Every row comes from one small tree of marks. Brackets hold a mark, then the marks that hang from it, in alphabetical order. Every link used is in the known rows. Which tree was each row made from?
Known rows
{D {Z G}}: -0.75,-0.20,0.40,-2.12,0.39,2.91,-0.51,0.29,-0.69,-0.34,-1.64,1.11,1.14,-0.30,-0.13,-0.57,-0.44,2.04,-0.31,0.32,0.44,-0.54,0.65,-0.84
{G K {Z V}}: 0.04,-0.24,0.76,-1.46,0.00,-1.62,0.38,-0.65,0.16,-0.82,-0.35,-0.01,0.45,-0.04,0.19,-0.49,0.22,-3.31,-0.37,0.26,0.60,0.58,-1.03,0.00
{H {K {G {Z D V}}}}: 0.03,-0.44,1.45,-0.26,0.02,-1.24,-0.70,-0.84,1.42,1.31,0.62,-0.90,0.45,0.23,-0.59,0.99,0.49,-4.31,1.80,0.23,-1.19,0.62,0.64,0.62
{Z D {G {K H}} V}: 0.56,-0.23,0.55,-0.34,-0.57,-0.24,-1.03,-0.47,-0.12,1.08,-0.67,-0.36,0.45,-0.76,0.20,1.82,0.65,-1.20,-0.56,-0.18,-0.13,0.28,-0.47,-0.44
{M {D {Z G}}}: -0.84,-0.21,0.22,-1.70,-1.64,2.88,-0.70,0.60,-0.78,-0.29,-0.16,0.49,0.66,-0.38,0.39,0.49,-0.03,1.07,-0.42,-0.13,0.40,0.07,1.24,0.07
{D {Z G U V}}: -2.47,0.39,0.55,-0.76,0.25,2.53,-1.37,-1.05,-0.46,-0.58,0.28,0.83,-0.02,-1.26,0.46,0.40,0.06,3.61,-0.16,-0.46,0.24,-0.24,0.32,-1.32
{U Z}: 1.00,-0.23,-0.44,0.82,0.44,0.07,0.91,0.53,-0.47,-1.21,-0.01,0.79,0.07,1.36,-0.37,-1.66,-0.72,-1.36,-0.60,0.04,0.12,-1.59,0.04,0.19
{Z G {U M} V}: -1.18,0.52,-1.40,1.30,0.40,0.08,-0.50,-1.09,-0.58,-0.77,1.13,0.28,-1.24,-0.31,0.39,-0.53,0.23,2.19,-0.49,-1.08,0.58,-0.29,0.18,-0.70
{H {K {G {Z D}}}}: 1.22,-0.54,1.48,-0.45,0.14,-0.65,0.35,0.43,1.23,1.70,-0.37,-0.87,1.15,0.88,-1.01,0.43,0.15,-2.25,1.83,0.65,-0.97,0.41,1.22,1.08
{H {K {G Z}}}: 1.94,-0.53,1.55,-0.62,1.13,-0.49,0.76,0.45,1.23,0.03,-1.35,-0.25,0.80,1.23,-1.22,-0.39,-0.07,-1.19,1.70,0.69,-1.07,0.48,0.74,0.70
{D {Z G {U M} V}}: -2.46,0.69,-1.87,0.21,0.20,1.91,-1.22,-0.77,-0.44,-0.53,0.88,0.40,-1.50,-1.09,0.52,-0.01,-0.39,2.34,-0.18,-0.59,0.46,-0.07,-0.42,-0.99
{Z G}: 0.62,-0.28,0.76,-1.07,0.52,1.15,0.18,0.02,-0.76,-0.57,-1.54,1.08,1.35,0.50,-0.30,-0.98,0.23,1.90,-0.62,-0.20,0.61,-1.03,1.18,-0.55
{D Z}: 0.09,-0.31,0.51,-2.12,0.56,3.10,0.00,0.39,-0.34,-0.40,-0.48,1.36,1.20,0.37,-0.64,-0.86,-0.71,-1.21,-0.04,0.65,0.03,-0.63,0.12,-0.37
{K {G Z} H}: 2.76,-0.37,0.90,-0.62,1.43,-1.71,1.36,1.08,1.31,-0.19,-1.97,0.29,0.19,0.93,-0.19,-0.36,-0.16,-0.80,1.26,1.15,-1.42,0.58,0.48,0.51
{U M}: 1.41,-0.14,-1.50,-0.11,0.60,0.55,0.89,0.35,-0.41,-0.60,0.20,0.88,-0.01,1.24,-0.75,-1.87,-0.59,-2.52,-0.41,-0.04,0.44,-0.69,-0.11,0.23
{G {K H}}: 3.11,-0.45,0.90,-0.90,0.66,0.64,1.17,0.92,0.02,-0.33,-1.32,0.62,0.98,0.76,-0.92,0.16,-0.16,-1.27,-0.39,0.62,-0.37,-0.09,-0.85,0.17
{Z G V}: -0.40,-0.20,0.64,-0.76,0.48,0.61,-0.99,-1.25,-0.56,-0.99,-0.31,0.97,0.54,-0.16,0.14,-0.27,0.44,-0.23,-0.56,-0.60,0.41,-0.73,0.72,-0.92
{G {Z D}}: -0.10,-0.35,0.78,-0.97,-0.54,-1.62,0.57,0.48,-0.25,1.09,0.09,-0.01,1.69,0.54,-0.07,-0.99,0.21,-2.24,-0.18,0.54,-0.15,0.09,1.14,0.47
{H {K {G {Z U V}}}}: 0.07,0.03,1.79,0.63,1.02,-0.85,-0.05,-0.90,1.47,-0.21,0.73,-0.48,-0.38,0.21,-0.69,0.50,0.45,0.14,1.97,-0.01,-1.22,0.56,0.41,0.19
{H {K {G {Z {U M}}}}}: 1.10,0.21,-0.43,1.56,1.10,-1.04,1.25,0.63,1.27,0.26,0.29,-0.83,-0.93,1.00,-1.01,-0.57,-0.26,1.38,1.88,0.26,-0.83,0.84,0.11,0.96
{Z D G V}: -1.22,-0.24,0.61,-0.59,-0.58,0.43,-1.49,-1.22,-0.58,0.70,0.49,0.35,0.97,-0.50,0.34,0.40,0.67,-1.20,-0.54,-0.70,0.40,-0.62,1.18,-0.65
{U M {Z D V}}: -0.73,0.10,-3.08,2.20,-0.64,-1.28,-0.64,-0.46,-0.26,0.13,2.48,-0.33,-1.77,0.50,0.33,-0.78,-0.54,-5.54,-0.50,-0.61,0.17,-1.27,-0.72,0.54
{H {K {G {Z U}}}}: 1.16,-0.08,1.90,0.59,1.10,-0.34,1.10,0.39,1.25,0.16,-0.39,-0.52,0.47,0.76,-1.12,-0.23,0.14,2.29,1.93,0.38,-1.05,0.46,0.84,0.68
{Z {G K}}: 0.87,-0.30,0.84,-1.29,0.22,1.37,0.46,0.26,-0.57,-0.36,-2.10,0.33,1.51,0.06,-0.21,-0.52,0.20,1.82,-0.69,-0.06,1.58,-0.37,0.03,-0.31

Which tree is each row?
0.32,0.29,0.67,-0.77,0.40,2.50,0.19,1.04,-0.22,0.17,-1.84,0.22,0.30,-1.03,0.02,1.12,-0.28,5.85,-0.18,0.53,-0.11,0.45,-0.85,-0.65  {D {Z {G {K H}} U}}
-2.10,0.58,-1.41,1.50,-0.60,-0.10,-1.01,-1.06,-0.56,0.93,2.11,-0.31,-0.78,-0.80,0.53,0.22,0.48,1.22,-0.42,-1.15,0.61,-0.26,0.52,-0.36  {Z D G {U M} V}
-1.16,0.15,1.09,0.11,0.31,-1.75,0.20,-0.94,-0.03,-0.87,1.24,0.35,0.00,-0.08,0.24,-0.80,0.39,0.23,-0.17,-0.11,-0.38,0.31,0.35,-0.34  {G {Z U V}}
0.67,0.21,1.01,0.18,0.32,-2.29,0.62,-0.13,0.37,-0.55,-0.02,-0.29,-0.42,-0.56,0.16,0.73,0.37,0.43,-0.19,0.34,-0.88,1.11,-1.35,0.04  {G {K H} {Z U V}}
-0.78,0.20,1.17,-0.06,-0.70,1.39,0.39,0.23,-0.55,1.36,-0.14,-0.53,1.54,-0.54,0.06,0.56,0.62,4.26,-0.41,-0.35,1.59,-0.13,0.63,-0.15  {Z D {G K} U}
-1.66,0.23,1.08,0.03,-0.99,-1.58,0.08,-0.64,0.14,0.97,1.53,-0.99,0.50,-0.88,0.49,0.45,0.67,-0.85,-0.10,-0.07,0.69,0.95,-0.35,0.20  {G K {Z D U V}}
-0.01,0.12,-3.00,1.90,0.27,-1.19,-0.14,-0.52,-0.27,-1.47,1.55,0.38,-2.20,0.86,0.07,-1.48,-0.87,-4.53,-0.70,-0.58,0.13,-1.41,-1.13,0.05  {U M {Z V}}
-1.26,-0.24,0.35,-1.57,-1.55,2.53,-1.16,-0.59,-0.20,-0.74,2.11,0.81,-0.18,-0.33,0.27,0.96,0.03,-4.49,-0.11,-0.27,-0.11,0.26,0.23,0.07  {M {D {Z V}}}
-0.18,-0.07,-1.99,-0.92,-1.47,2.30,0.06,0.95,-0.42,-0.29,1.50,0.43,-0.64,0.48,-0.05,-0.29,-0.69,-3.30,-0.15,-0.02,0.19,0.31,0.05,0.71  {U {M {D Z}}}
2.52,-0.38,0.77,-1.18,0.42,-1.97,1.37,1.18,0.18,-0.29,-1.94,-0.03,0.72,0.56,-0.38,-0.28,-0.14,-1.02,-0.39,1.07,-0.68,0.92,-0.98,0.56  {G {K H} Z}
-1.74,0.29,1.07,0.28,-0.84,0.93,-0.86,-1.05,-0.39,0.98,0.94,-0.63,0.67,-1.25,0.46,1.33,0.88,2.16,-0.43,-0.81,1.29,-0.11,0.17,-0.57  {Z D {G K} U V}
-0.69,0.43,-1.55,-0.01,0.45,2.52,0.52,0.57,-0.32,-0.21,1.09,0.75,-0.61,0.15,-0.45,-1.08,-0.95,1.20,0.08,0.22,0.27,-0.02,-0.47,-0.08  {D {Z {U M}}}
-0.13,0.38,-1.23,0.82,0.29,-1.92,1.51,0.60,-0.27,-0.41,0.57,-0.02,-0.55,0.70,-0.06,-1.96,-0.26,1.34,-0.21,0.20,0.01,0.43,0.12,0.50  {G {Z {U M}}}
-1.00,0.11,1.15,0.17,-0.53,-1.31,0.80,0.41,-0.26,1.15,1.05,-0.30,1.32,0.13,0.01,-0.74,0.39,1.33,-0.03,0.29,-0.15,0.24,1.28,0.43  {G {Z D U}}
0.16,-0.09,0.18,-1.69,0.30,1.73,-1.26,-0.20,-0.03,-0.34,-1.80,0.42,-0.18,-1.24,0.25,1.56,-0.19,0.19,-0.36,0.31,-0.24,0.53,-1.54,-0.90  {D {Z {G {K H}} V}}
1.15,0.09,1.28,0.85,0.47,-1.72,1.15,1.11,1.28,1.56,-0.03,-0.65,0.29,0.17,0.16,0.65,0.22,1.67,1.52,0.84,-1.44,0.70,1.06,0.72  {K {G {Z D U}} H}
-0.38,-0.02,-0.60,0.70,-0.14,-0.18,-0.44,-0.62,-0.40,-1.34,-0.81,-0.15,-0.72,-0.29,0.66,0.00,-0.21,-0.23,-0.94,-0.61,1.30,-1.04,-1.11,-0.45  {U {Z {G K} V}}
0.26,-0.08,1.90,0.85,0.09,-0.48,0.69,0.42,1.23,1.86,0.59,-1.13,0.89,0.46,-0.89,0.63,0.36,1.37,2.11,0.37,-1.05,0.66,1.28,0.87  {H {K {G {Z D U}}}}
-0.79,-0.02,-0.79,1.17,0.14,-0.53,-0.90,-0.87,-0.62,-1.47,-0.25,0.51,-0.83,0.13,0.62,-0.63,-0.16,-0.03,-0.90,-0.73,0.33,-1.52,0.03,-0.73  {U {Z G V}}
1.13,-0.21,0.26,-1.89,0.35,2.33,-0.16,1.07,-0.22,-0.02,-2.85,0.48,0.62,-0.51,-0.16,0.97,-0.49,2.17,-0.39,0.81,-0.11,0.32,-1.04,-0.56  {D {Z {G {K H}}}}
-2.03,0.25,0.98,0.53,-0.50,0.60,-1.20,-1.26,-0.59,0.85,1.48,0.05,0.63,-0.89,0.43,0.64,0.90,2.22,-0.27,-0.95,0.38,-0.43,1.31,-0.72  {Z D G U V}
-1.47,0.58,-1.74,-0.02,0.34,2.40,-0.14,0.49,-0.66,-0.10,-0.11,0.47,-0.65,-0.36,0.14,-0.68,-0.75,4.47,-0.26,-0.16,0.66,-0.05,0.03,-0.51  {D {Z G {U M}}}
1.91,0.08,1.27,0.57,1.41,-1.57,1.64,1.07,1.32,-0.13,-1.05,-0.06,-0.11,0.58,0.02,-0.27,-0.02,2.51,1.41,0.89,-1.39,0.66,0.59,0.40  {K {G {Z U}} H}
0.95,-0.43,1.51,-0.44,1.08,-0.99,-0.41,-0.87,1.44,-0.31,-0.26,-0.24,-0.02,0.53,-0.79,0.33,0.25,-3.37,1.77,0.26,-1.16,0.44,0.24,0.30  {H {K {G {Z V}}}}
-1.57,-0.02,-0.78,1.41,-0.89,-0.69,-1.38,-0.83,-0.59,0.17,0.75,-0.16,-0.36,-0.24,0.74,0.09,0.05,-1.18,-0.83,-0.74,0.28,-1.52,0.54,-0.32  {U {Z D G V}}
-1.78,0.59,-1.62,0.12,0.39,2.03,-0.68,-0.69,-0.12,-0.59,2.12,0.68,-1.42,-0.49,-0.03,-0.28,-0.70,-0.90,0.07,-0.25,0.09,0.08,-0.97,-0.50  {D {Z {U M} V}}
1.16,-0.16,-0.66,1.34,-0.78,-0.83,0.14,1.21,-0.36,0.87,-1.38,-0.72,-0.05,0.02,0.28,0.77,-0.20,1.05,-0.89,0.18,-0.07,-0.69,-0.61,0.41  {U {Z D {G {K H}}}}
0.86,-0.26,0.79,0.10,0.36,-2.40,-0.14,-0.13,1.49,1.06,0.02,-0.41,-0.17,-0.09,0.46,0.99,0.36,-4.13,1.34,0.68,-1.53,0.74,0.42,0.39  {K {G {Z D V}} H}
-0.11,0.14,-3.08,1.83,-1.16,-0.63,0.33,0.92,-0.62,0.76,-0.38,-1.16,-0.85,0.21,0.50,-0.56,-0.62,-0.06,-0.95,-0.35,1.71,-0.80,-1.02,0.60  {U M {Z D {G K}}}
-1.98,0.49,-1.35,1.24,-0.71,-2.61,-0.19,-0.63,-0.04,0.89,2.61,-0.68,-0.96,-0.37,0.45,-0.49,0.21,-1.82,-0.08,-0.30,-0.11,0.71,0.04,0.29  {G {Z D {U M} V}}
0.68,-0.26,0.62,-0.71,-0.64,-2.64,-0.19,-0.06,0.38,0.97,0.03,-0.74,0.36,-0.47,0.25,1.14,0.40,-4.01,-0.25,0.59,-0.83,1.03,-0.96,0.37  {G {K H} {Z D V}}
-0.90,0.20,-3.18,2.31,-1.85,-1.33,-0.90,-0.30,-0.69,-1.37,1.79,-0.48,-2.65,0.28,1.13,-0.17,-0.15,-2.10,-1.06,-1.33,0.50,-0.84,-0.06,0.63  {U {M D} {Z G V}}
-1.50,-0.10,0.21,-1.93,-1.98,2.69,-1.29,-0.48,-0.33,-0.49,0.17,-0.18,-0.10,-1.38,0.89,1.65,0.30,-1.07,-0.46,-0.49,1.21,0.71,-0.38,-0.19  {M {D {Z {G K} V}}}
2.42,-0.34,0.69,-0.82,0.50,0.49,0.56,0.82,-0.34,-0.27,-2.60,0.38,0.93,0.15,-0.39,0.42,0.13,2.20,-0.70,0.29,0.03,-0.02,-0.41,-0.25  {Z {G {K H}}}
1.60,0.41,-1.29,1.22,0.39,-0.09,1.11,1.01,-0.33,-0.04,-1.14,-0.30,-0.89,-0.11,-0.15,0.32,-0.09,4.61,-0.51,-0.15,0.21,0.38,-1.03,0.05  {Z {G {K H}} {U M}}
1.00,-0.01,-0.73,1.15,0.16,-1.12,-0.46,-0.08,-0.15,-1.19,-1.35,-0.18,-1.27,-0.23,0.45,0.74,-0.19,0.01,-0.98,-0.25,-0.25,-0.59,-1.54,-0.40  {U {Z {G {K H}} V}}
0.18,0.38,-1.17,0.53,0.11,-1.57,1.87,0.84,-0.09,-0.31,0.06,-0.68,-0.47,0.38,-0.02,-1.39,-0.34,1.33,-0.27,0.30,1.02,1.06,-1.08,0.75  {G K {Z {U M}}}
